Each row was made from one path, in order. Every step used is in the known rows, and no mark comes twice. Write each row's path.
Known rows
tipopup/dezer/kupe/benek/buge: |  22 | -51 |  10 |  36 |  21 | -22 |   3 |  29 |  -6 |  -5 | -36 |   4 |  -7 |   3 |   1 |  24 |  15 |  21 |
buge/vafibur/tipopup/dezer/kupe/benek: |  10 | -25 | -23 |   7 |  38 | -15 |  23 |  13 |  -4 | -17 | -26 | -18 |  -6 |  53 |   6 |  17 |   9 |  33 |
vafibur/tipopup: | -31 | -33 | -37 |   1 | -27 |  30 |  11 |  23 |   8 |  43 | -27 |   0 |  -5 |  19 | -10 |  -5 |   7 |   4 |
benek/tipopup/dezer/buge/vafibur: | -25 |  -3 | -36 | -37 |   2 |  10 |  18 |  24 | -41 |  -3 | -57 |   6 |   6 |  35 | -19 | -41 |  28 | -15 |
benek/tipopup/dezer/kupe: |  -5 |   8 | -32 |  23 |  26 |  -7 |   0 | -12 | -28 | -40 | -16 | -10 |  13 |  26 |  19 |  -4 |  31 |  50 |
dezer/buge: |  15 | -24 |  -7 | -17 | -12 | -14 |  27 |  10 |  -6 |  18 | -20 |  -7 | -20 |  26 | -11 |  -6 |  23 |  -8 |
buge/vafibur: | -30 |  21 | -18 | -26 |   4 |  28 |   5 |  10 | -22 | -20 | -16 |   5 |  13 |  13 | -10 | -32 |   0 |  -8 |
buge/vafibur/dezer/kupe: |  -5 |  19 | -37 |  17 |  28 |  28 |  11 | -39 | -25 | -52 |  33 | -31 |  15 |  33 |  22 |  -9 |  35 |  60 |
kupe/benek/tipopup: |  15 | -50 | -16 |  34 |  16 |  -9 | -22 |  28 |  24 |  33 | -36 |  22 | -21 |   7 | -15 |  11 |   0 |   1 |
vafibur/tipopup/dezer: | -29 | -19 | -39 | -16 |  -5 |  -6 |  14 |  17 | -29 |  20 | -55 |  -4 |  16 |  24 |  -2 |  -7 |  20 |   0 |
dezer/kupe/benek: |  34 | -23 |   1 |  24 |  38 | -22 |  14 |   0 |  18 | -20 |   6 | -16 | -18 |  36 |  10 |  31 |  -1 |  38 |
buge/vafibur/dezer/kupe/benek/tipopup: |  10 | -38 | -35 |  39 |  30 |   7 | -17 |  11 |  10 |   5 | -22 |   6 | -12 |  24 |  -5 |   4 |  17 |  30 |
lifup/tipopup: |  15 |  13 |  26 |  -4 | -19 | -17 | -12 | -26 |   2 | -20 |   1 |  12 |  21 | -27 |  -5 |  17 |  -8 | -21 |
kupe/vafibur/tipopup/dezer: | -36 | -32 | -47 |  -8 |  10 |  14 |   0 |  16 | -17 |  23 | -38 | -14 |  16 |  13 |  -4 |  -7 |  21 |   2 |
kupe/benek/buge/vafibur/tipopup: | -40 | -48 | -39 |  -1 | -21 |  42 |  12 |  50 |  -3 |  38 | -56 |   9 |  -4 |  22 | -22 | -16 |   9 |  -4 |
benek/tipopup/dezer: | -13 | -14 | -28 |   3 |  13 | -19 | -12 |  14 | -30 |   8 | -55 |  13 |  15 |   6 |  -3 |  -9 |  21 |  -3 |
lifup/buge/vafibur/dezer: |  -2 |   6 | -33 |  -1 |  12 |  24 |  11 | -34 | -21 | -13 |  24 | -25 |  27 |   3 |  -6 |  -2 |  14 |   4 |
dezer/buge/vafibur/tipopup: | -44 | -31 | -52 | -26 | -31 |  43 |  27 |  35 | -10 |  38 | -49 |  -1 |  -6 |  41 | -22 | -30 |  19 |  -6 |

Which path is each row?
| -26 |  -2 | -40 |  10 |  12 |  14 |  18 |   3 | -38 | -33 | -31 | -16 |  18 |  34 |  13 | -12 |  34 |  47 | : benek/buge/vafibur/tipopup/dezer/kupe
| -10 | -47 | -39 | -23 |  -5 |  -4 |  27 |  21 | -19 |  34 | -47 | -15 |  -7 |  35 | -14 | -12 |  37 |  -7 | : kupe/vafibur/tipopup/dezer/buge
| -43 |  -8 | -47 | -29 |  -4 |   8 |  17 |  23 | -41 |  10 | -63 |  -2 |  22 |  30 |  -6 | -22 |  20 |  -5 | : buge/vafibur/tipopup/dezer
| -51 | -18 | -49 | -18 | -25 |  50 |  15 |  30 |  -8 |  28 | -38 |   1 |   3 |  28 | -17 | -27 |   8 |  -2 | : buge/vafibur/tipopup
| -11 | -14 | -22 |  31 |  44 |  43 | -22 | -20 |  21 | -26 |  50 | -31 |   3 |  -7 |  10 |  -1 |  12 |  42 | : dezer/kupe/vafibur
|  21 | -33 | -24 |  -8 |  -3 |  -5 |  25 | -11 | -13 |  21 |  -3 | -21 | -12 |  30 |  -4 |  -1 |  41 |   4 | : vafibur/dezer/buge
| -14 | -14 | -33 | -35 |  11 |   0 |  20 |  30 | -33 |   0 | -61 |   5 |  -1 |  41 | -21 | -31 |  23 | -15 | : kupe/benek/tipopup/dezer/buge/vafibur
|  17 | -41 | -21 |  45 |  24 |  -6 | -18 |  18 |  21 |  11 | -25 |  12 | -19 |  18 |  -5 |  13 |   9 |  27 | : dezer/kupe/benek/tipopup
| -23 |   6 | -29 | -46 |   3 |   7 |  27 |  18 | -44 | -11 | -47 |  -2 |   9 |  38 | -15 | -38 |  24 | -16 | : tipopup/dezer/buge/vafibur
| -17 |   4 | -39 |  10 |  15 |   3 |  20 | -10 | -28 | -31 | -15 | -22 |  14 |  39 |  19 |  -3 |  30 |  51 | : vafibur/tipopup/dezer/kupe
|  -1 |  19 | -21 |   9 |  28 | -12 |  15 | -21 | -32 | -51 |  -2 | -22 |  17 |  30 |  24 |  -1 |  26 |  50 | : tipopup/dezer/kupe
| -38 | -43 | -53 |  23 |   3 |  59 |  -5 |   9 |  22 |  25 |   7 | -23 |  -3 |  14 |  -3 |  -6 |  16 |  33 | : dezer/kupe/vafibur/tipopup
|  17 | -46 | -24 | -12 |   6 | -37 |  20 |  26 | -20 |  28 | -63 |   2 | -16 |  37 | -15 |  -3 |  34 | -10 | : kupe/benek/tipopup/dezer/buge
| -14 |   2 | -37 |  -5 |  15 |  31 |   2 | -23 | -25 | -10 |  13 | -18 |  18 |  15 |   2 | -15 |  26 |  11 | : buge/vafibur/dezer
| -15 | -14 | -12 |  -2 |  20 |  11 |   8 |  31 | -30 | -25 | -44 |   6 |  10 |  16 |  -8 | -15 |  14 |   6 | : tipopup/dezer/kupe/benek/buge/vafibur
|  27 | -56 |   6 |  46 |  20 |  -9 |  -1 |  19 |   2 |  -1 | -16 |  -3 | -10 |   0 |   3 |  27 |  19 |  29 | : vafibur/dezer/kupe/benek/buge
| -43 | -22 | -42 | -20 |  -7 |  10 |  14 |  32 | -42 |  15 | -72 |   3 |  22 |  21 |  -8 | -21 |  24 |  -6 | : benek/buge/vafibur/tipopup/dezer
|  30 | -20 |  -5 |  16 |  46 | -35 |  17 |   1 |   1 | -24 | -12 | -19 |  -9 |  42 |  13 |  30 |   5 |  35 | : tipopup/dezer/kupe/benek
| -17 |  10 | -20 | -49 |  -4 |   0 |  23 |   9 | -43 | -19 | -47 |   3 |  15 |  28 | -16 | -32 |  21 | -23 | : lifup/tipopup/dezer/buge/vafibur
|   9 |   8 | -30 |  30 |  27 |  14 |   7 | -43 | -14 | -42 |  40 | -33 |  11 |  26 |  27 |   7 |  34 |  65 | : vafibur/dezer/kupe
|  20 | -32 | -18 |  16 |  35 | -25 |  20 |   9 |   3 | -10 | -22 | -18 | -11 |  48 |  10 |  28 |   8 |  37 | : vafibur/tipopup/dezer/kupe/benek
|   3 | -31 | -24 |   7 |  25 | -33 |  -9 |  21 | -18 |  13 | -61 |  12 |   5 |  16 |  -5 |   5 |  16 |  -2 | : kupe/benek/tipopup/dezer
